Each row comes from the steps of one walk. Every step used is in the known rows, and no mark comes twice. Write the walk behind each row, first mark first.
In the rows, 128 means zero.
Known rows:
zulom, dudut, sira, lusa: [101 125 126 139 100 123 148  71  98 109 124 143 144  78 117 151 133  92
 132 132 134 154 143 114 171  88 165 150 141 194 157 135 139 124  89 156
 147  82]
kono, sira, lusa: [164 137 109 145 121  97 156  64 113  94 148 144 171  95 124 146 105 139
 150 133 119 131 140 108 146 101 127 138 140 179  98 156 126 147 157 182
 159 122]
sira, kono: [151 129 134 112 104 148 139 117 121 117 131 141 165 108 143 139 113 131
 158 127 102 123 137 115 135 125 144 137 110 132 144 113 136 127 128 112
 150 117]
lusa, fizo, laku, sira: [103 105 104 147  75  99 128  71 107 109 163 130 203 106 110 137 134  66
 160 131  81 143 118 112  83 115 114 137 135 160 130 112 141 174  64 125
 140 109]
laku, fizo: [132 151 154 148 113 145 121 140 100 137 116 132 117 107 146 108 117 102
 135  96 123 126 123 138 109 140 121 116 118 118 131 115 149 128 110 110
 137 123]
nevif, fizo, laku, sira, dudut: [ 70 109 138 151  75 127 145  77 123  78 117 112 170  83 135 145 107 104
 162 105  44 175 122  70 126 131 129 156 132 150 136 126 172 176  58 113
 112  87]
nevif, sira, lusa, fizo: [110 130 100 167  93 115 149  89  89 110 150 127 155  76 115 140  92  60
 133 119 132 127  98 117 126  98 110 128 133 173 139 141 130 147 104 158
 162 160]
kono, fizo, laku: [136 109 121 164 100 158 145 121  85 145 152 160 120 158 148 141 129 115
 172 129 114 141 144 123  78 160 117 151 148 124 149 153 134 144  86 132
 167 103]
lusa, fizo, nevif, sira: [132 121  90 164 102 114 116  95  74 134 106 110 163  99 104  97 108  47
  93 105 121 140  99 114  99 148  93 129 136 157 116 125 146 146  92 117
 117 174]
gazor, sira, zimik: [107 171 110 154 113 117 143 103 144 104 116 179 155 126 111 141 139 143
 123 144  89 139 145  91 163 103 133 154 149 123  74 104 129 151 109 146
 128 135]
zimik, sira, dudut: [ 94 124 126 136  86 141 143  91 118  96  93 115 179 128 120 154  93 145
 124 119  77 131 127  93 162 103 135 163 135 160 110 108 128 129  98 137
 111 139]
lusa, sira: [144 110 113 142 103 113 115 110 136 126 138 133 158 109 109 145 120 107
 137 140 111 152 135 118 104 140 150 140 112 160 124 130 101 126 138 121
 129 140]
pozin, laku, fizo, kono, sira, nevif: [193 191 138 153  75  86 134  89  40 107 107 163 165 105 130 123  88 130
 164 125  32 156 115 119 115 142 112 150  94 152 126  89 158 190 104 147
 142 138]
zimik, fizo, kono: [101 114 162 123  81 172 123 140  84 100 104 126 153 139 122 143 109 127
 145  98 113 169  89 116 105 124 106 136 132 145 148 100 139 132 104 124
 146 145]
lusa, sira, zimik, fizo: [ 96  92 146 159  95 139 134 118 123 110  85 140 144 105 131 160 102 128
 147 128  73 176 114 128 113  99 130 164 124 141 104 109  88 135 109 130
 142 128]
kono, fizo, nevif: [170 115 122 154 136 138 124 112  65 146  79 142 124 133 149  97 112 106
 123 107 112 138 126 114  86 171 110 139 135 142 130 147 127 135 101 116
 123 118]
zulom, dudut, sira: [ 91 113 133 138 118 126 127  98  99 128 113 141 135  94 118 140 163  91
 112 128 137 159 153 125 152 115 164 135 138 166 150 126 140 120  85 126
 139  96]
dudut, sira: [116 118 117 140 127 120 121  93 119 136 130 148 124 111 103 143 146 105
 112 122 139 143 141 137 110 123 129 132 157 148 127 116 126 130 120 152
 143 111]
lusa, fizo, nevif, sira, zimik: [113 135  99 180 109 114 140  86  85 125  84 131 159  86 109 107 104  65
 107 122  93 137  98 111 148 115  93 147 134 146 100 106 144 161  80 131
 116 165]
pozin, laku, sira, lusa: [126 152 105 112  94  62 148  78 141 102 160 123 172  93 108 142  81 137
 149 151  70 146 109  99 126  98 132 165 110 168 108 119 129 166 112 160
 142  97]
pozin, laku, fizo: [134 168 144 139 100 117 129 154  92 134 123 130 104 132 132 106 105 124
 146 114  91 126 120 139  88 141 118 139 106 105 125 101 138 142 101 118
 146 111]
kono, fizo, zimik: [123 113 119 182 131 138 117 112  89 134  82 158 131 126 156 121 115  93
 169 136 121 115 146  93 135 156 152 135 156 141 149 147 125 142 106 154
 169 104]
zimik, fizo, laku, sira, nevif: [108 115 128 129  77 118 141  67 108 116 103 122 160 108 145 146  98 111
 145 131  30 208  95 141  85 119 115 172 133 141 123 109 156 165  51 124
 140 117]
zimik, fizo, kono, sira, dudut, zulom: [ 94  98 156 146  82 150 103  90  67  85  93 115 161  97 138 169 113 141
 154  94  70 174 113  95 126 104  96 197 135 187  97 105 105 183 121 161
 155 160]
sira, zimik, fizo: [ 72 115 162 146 125 156 149 134 110 116  76 134 111 120 151 144 110 150
 141 117  85 154 108 141 139  89 106 150 137 113 104 109 116 135  99 139
 141 118]
pozin, laku, sira, lusa, fizo, kono: [119 140 115 132  49  67 131  70  79  71 153 132 225  90  87 136  80  86
 185 136  60 134  75  83 109  90 112 150 102 207 151  82 133 191  87 162
 147 120]
zimik, sira: [127 118 120 132 104 131 130 105 131 126 127 119 168 133 107 144 107 142
 131 123 105 124 124 112 124 121 135 134 141 152 102  97 130 116 125 136
 141 142]
laku, fizo, kono, sira, nevif: [189 172 148 159  87 121 131  74  50 107  90 163 178  87 142 126  99 106
 149 111  59 162 119 116 129 138 127 120 112 166 138  99 168 177 115 139
 140 151]
kono, fizo, nevif, sira: [150 122  96 171 135 141 124 100  66 163 101 131 130 110 139 109 106  82
  98 106 119 164 121 110  86 183 116 135 144 150 122 158 145 138  99 121
 145 157]
kono, sira, nevif, fizo, zimik: [160 117 125 196 131  74 122  58  86  91  48 150 146  74 155 117  97 103
 174 135  53 139 136  74 163 146 139 133 141 155 129 124 155 177 123 168
 132 110]
sira, lusa, fizo, laku: [125 124 105 155  51 125 154  81  87  91 165 138 164 130 114 140 110  74
 193 130 110 110 114 117 109  94  97 157 142 155 150 121 137 159  81 162
 149 105]
pozin, laku: [131 146 122 123 119  96 132 141 119 131 142 128 114 151 114 123 113 152
 144 145  97 124 123 131 115 133 117 155 107 117 126 116 115 142 121 141
 137 115]

Which walk is each row?
[160 122  98 150  82 124 128  81  64 126 111 124 201  72 117 110  96  51
 126 106  91 135 108  99 104 138 115 145 114 162 133 110 150 142  89  98
 139 163]
lusa, fizo, nevif, sira, kono
[117  90 153 153 115 162 139  94  37 135 108 175 149  77 165 155 138  85
 163 122 111 163 167 100 119 135 186 135 124 177 185 142 130 125  64 109
 187  67]
zulom, dudut, sira, kono, fizo
[ 82 119 109 163  76 106 150  61 118  99 143 140 205  98 114 147 130  82
 173 145  53 140 119 111 131  82 113 152 133 147 113  91 138 185  56 137
 142 104]
lusa, fizo, laku, sira, zimik
[142 101 141 150 120 151 133  83  61 143 125 187 141  93 153 155 124  97
 162 113 112 147 158 119  82 149 150 130 148 161 165 133 119 133 102 134
 190  86]
dudut, sira, kono, fizo
[ 97 136 134 126 106  89 140  88 109 108  63 115 164 105 119 118  85 144
 127 120  15 184  85 117 110 103  93 188 117 138  67  81 133 167  68 129
 109 103]
pozin, laku, sira, zimik, fizo, nevif
[152  92 141 144  95 167 140  97  69 134 120 156 185 115 149 157  83 131
 176 116  78 124 137  85  95 142 155 139 130 160 139 114 124 123 103 117
 182 116]
zimik, sira, kono, fizo
[137 120 135 177 115 101 119 104 106  98  37 134 112  92 159 110  91  97
 172 133  63 132 116  89 167 153 143 137 138 132 159 112 160 158  97 149
 114 107]
sira, nevif, fizo, zimik
[188 114 134 137 114 155 136 103  50 138  88 150 158 110 162 106 100 105
 155 104  89 134 137  96  93 167 131 149 119 145 147 136 135 133 101  97
 139 106]
sira, kono, fizo, nevif
[152 106 116 190  88  86 110  83 110  94  46 143 144  73 139 124  85  74
 177 144  46 145 122  80 140 165 165 152 126 164 154 113 130 156 108 141
 115 119]
lusa, sira, nevif, fizo, zimik
[140 134 118 122 126  84 127  67 133 123 104 125 161  78 139 129 107 113
 113 143  55 167 110 129 134 118 142 138 110 156 123 114 142 161  97 120
 106 126]
laku, sira, nevif
[140 117  99 166  76 175 164  96  71 153 172 159 158 108 155 165 108  92
 176 135  86 163 144 101  90 167 141 155 140 137 161 150 156 139  82 113
 213 128]
nevif, sira, kono, fizo, laku
[130 116 105 182  74  91 118  58  78 102  51 135 194 117 118 128  87  72
 170 143  54  97 114  97 156 109 138 153 148 166 136  72 131 157  71 166
 129 138]
lusa, fizo, zimik, sira, nevif
[163 148 120 143  86 110 151  60  95  79 153 154 211 101 102 157  98 132
 168 131 109 138 125  78 158 105 127 140 136 204 127 128 149 158 155 186
 159 144]
fizo, kono, sira, lusa
[154 104 151 142 121 167 139 119  67 139 121 163 142 114 174 140 108 119
 175 125  98 132 143 109  95 151 148 134 119 137 166 143 115 133 110 106
 174 100]
sira, kono, fizo
[148 120 127 110  81 150 141  95 117 112 132 131 208 112 119 152  92 144
 162 127  77 120 128  89 134 118 153 144 125 162 121  87 136 112 122 116
 159 131]
zimik, sira, kono
[139 138  94 155  87 100 129  68 119 113  57 134 178 121 125 135  91 117
 152 158  52 120 123  93 182 123 158 162 147 155 122  79 147 141  96 167
 130 136]
fizo, zimik, sira, nevif
[115 118 119 142  81 123 129 100 125 101 103 124 168 103 124 148 103 110
 132 134  85 157 137 101 139 120 151 167 107 164 125 140  94 142 114 124
 103 138]
lusa, sira, dudut
[146 139 101 183  90 141 127  80  81 106  93 204 196 119 153 140 118  94
 187 134  86 130 174  42 126 159 176 160 161 147 130 131 135 144  96 141
 192 105]
gazor, sira, kono, fizo, zimik
[114 129  81 174  48 128 161  72  92 112 179 127 166 104  99 150 100  53
 160 133 112 134 104 116 118 105 102 156 148 164 142 134 152 157  80 168
 179 147]
nevif, sira, lusa, fizo, laku
[ 72 100 140 180  81 137 132  87 109  71  40 116 172 104 129 138  77 109
 171 105  56 117 127  37 182 131 148 157 158 163 129  99 155 139  92 152
 123 112]
nevif, fizo, zimik, sira, dudut
[116 114  94 172 117 154 101  88  62 152  77 106 106  79 150 121 106  90
  96  97  89 163 115  97 113 166 105 206 142 163 103 136 113 170  94 135
 136 165]
kono, fizo, nevif, sira, dudut, zulom
[168 107 119 123  82 129 130 100 124 117 147 148 197  86 123 154 110 107
 164 141  86 149 144  99 106 139 170 149  99 161 143 120 106 127 137 104
 149 131]
lusa, sira, kono
[154 119 118 168 109  84 143  60  71  87 139 151 183  86 127 137 103  92
 163 119 117 111 128 105 118  80 110 128 139 186 110 150 110 166 126 179
 151 124]
kono, sira, lusa, fizo
[ 92 117 125 132 115 137 101 114 122 116 108 103 105 104 137 140 131 132
 129 119  99 125 126 116 149 115 121 198 124 142 112 112  98 161 119 140
 118 136]
sira, dudut, zulom
[ 67  87 127 181  81 131  91  84 114  82  51  97 142  84 126 143  92 111
 182 106  56 108 127  40 173 132 136 201 164 169 107  71 127 170 105 168
 139 124]
nevif, fizo, zimik, sira, dudut, zulom
[147 117 135 124 113 100 138  95  80 133 140 154 180  94 152 143  93 133
 178 136  40 154 130  94  74 142 153 147 100 151 147 127 118 166  91 109
 182  81]
pozin, laku, sira, kono, fizo
[166 177 145 152  83 100 130 109  56 107 142 156 175 118 110 126 100 130
 165 110  72 143 122 101 102 143 110 134 106 155 115 100 152 172 124 146
 166 130]
pozin, laku, fizo, kono, sira
[ 70 125 140 157 123 129 151  89 109 119  97 158 134  80 124 154 153 108
 126 145 107 162 152 122 197  82 161 142 133 158 133 106 138 133  74 143
 136  86]
zulom, dudut, sira, zimik
[148 117 113 184  99 120 127  70  71 132  46 157 160 128 158 133  79 106
 168 145  54 123 130  86 141 148 155 157 155 165 138 109 128 146  82 166
 156 122]
kono, fizo, zimik, sira, nevif
[123 134 107 143  88 141 149  83  87 120  89 103 140  93 119 120  68  95
  98  96 104 182  75 115 112 126  91 170 156 166 100 138 158 125 100 145
 142 161]
zimik, fizo, nevif, sira, lusa
[139 147 107 167  73 113 130  86 108  96 107 163 121 127 125 132 121 110
 158 124  44 167 130  82 102 172 116 169 153 118 126 101 165 168  65 128
 115 114]
gazor, sira, nevif, fizo, laku
[132 107 149 163 130 101 124  78  88 121  72 150  82  75 136 126 113  96
 129 105  83 159 121 123 112 153 124 124 147 144 156 108 148 156  93 142
 115  98]
dudut, sira, nevif, fizo
[110 101 152 169  96 133  98  83  74  71 101 120 153  64 126 155 115 128
 172  90  72 144 125  52 143 137 107 172 124 187 117 105 134 199 139 161
 140 141]
nevif, fizo, kono, sira, dudut, zulom
[ 80 114 134 167  96 122 153  79 146  92 126 138 163  77 122 149 113 112
 182 135  37 163 120  83 140 121 122 143 140 134 116  92 176 178  78 126
 137  84]
nevif, fizo, laku, sira, zimik
[126 157 130 169 105 133 119 123 102 119  78 142 142 114 144 103 115  77
 160 113 114 112 134 107 151 145 149 129 146 129 132 104 162 135 101 136
 155 117]
laku, fizo, zimik
[100 116 161 149  79 154 140  88  62  69  83 136 191 113 136 165  97 140
 143  97  76 181 119  93 133 102 107 159 135 178 122 133 135 161 104 147
 141 150]
zimik, fizo, kono, sira, dudut
[145 156 136 159  78 117 117  94  86  77  79 164 154 109 118 129 110 108
 151 108  56 163 109  62 126 166 126 137 131 146 148  82 168 171  93 123
 109 149]
gazor, sira, nevif, fizo, kono
[110  95 135 179  99 153 132  75  47 119  77 183 175  75 166 149 134  64
 185 137 102 149 180  68 158 137 202 154 150 189 190 134 143 130  58 133
 198  57]
zulom, dudut, sira, kono, fizo, zimik
[117 122 123 157  60 115 133  56  57  81 138 168 188  94  84 151 111  55
 167 112 134 128 105 108 120  92 113 134 151 211 172  91 138 165  98 190
 158 120]
dudut, sira, lusa, fizo, kono
[ 81 111 111 187  73 100 135  50  66  81  83 153 181  71 114 135 130  24
 171 136 131 118 137  82 186  76 167 149 160 213 173 118 137 144  52 189
 165  79]
zulom, dudut, sira, lusa, fizo, zimik
[128 178 116 174 108 143 146  99 100 140  72 134 136  73 127 101  92  81
  95 104  82 154 108 117 158 139 113 144 134 128  84  99 181 144  94 110
 126 162]
laku, fizo, nevif, sira, zimik
[117  93 134 161  72 175 158  78  42 135 142 183 162 101 155 169 146  78
 189 136  88 174 177 103 111 148 172 163 143 168 191 134 148 130  40 114
 201  53]
zulom, dudut, sira, kono, fizo, laku
[ 82 145 117 164  63 154 156 104 119  97 115 174 151 157 116 158 133 137
 164 128  58 178 132 106 117 110 104 193 176 107  75  96 139 152  60 146
 156 120]
gazor, sira, zimik, fizo, laku
[119 141 109 112 118  67 124 103 141 121 149 117 163 112 111 129 114 138
 129 144  68 155 116 115 103 122 130 147 107 147 105 111 128 160 106 124
 132 112]
pozin, laku, sira
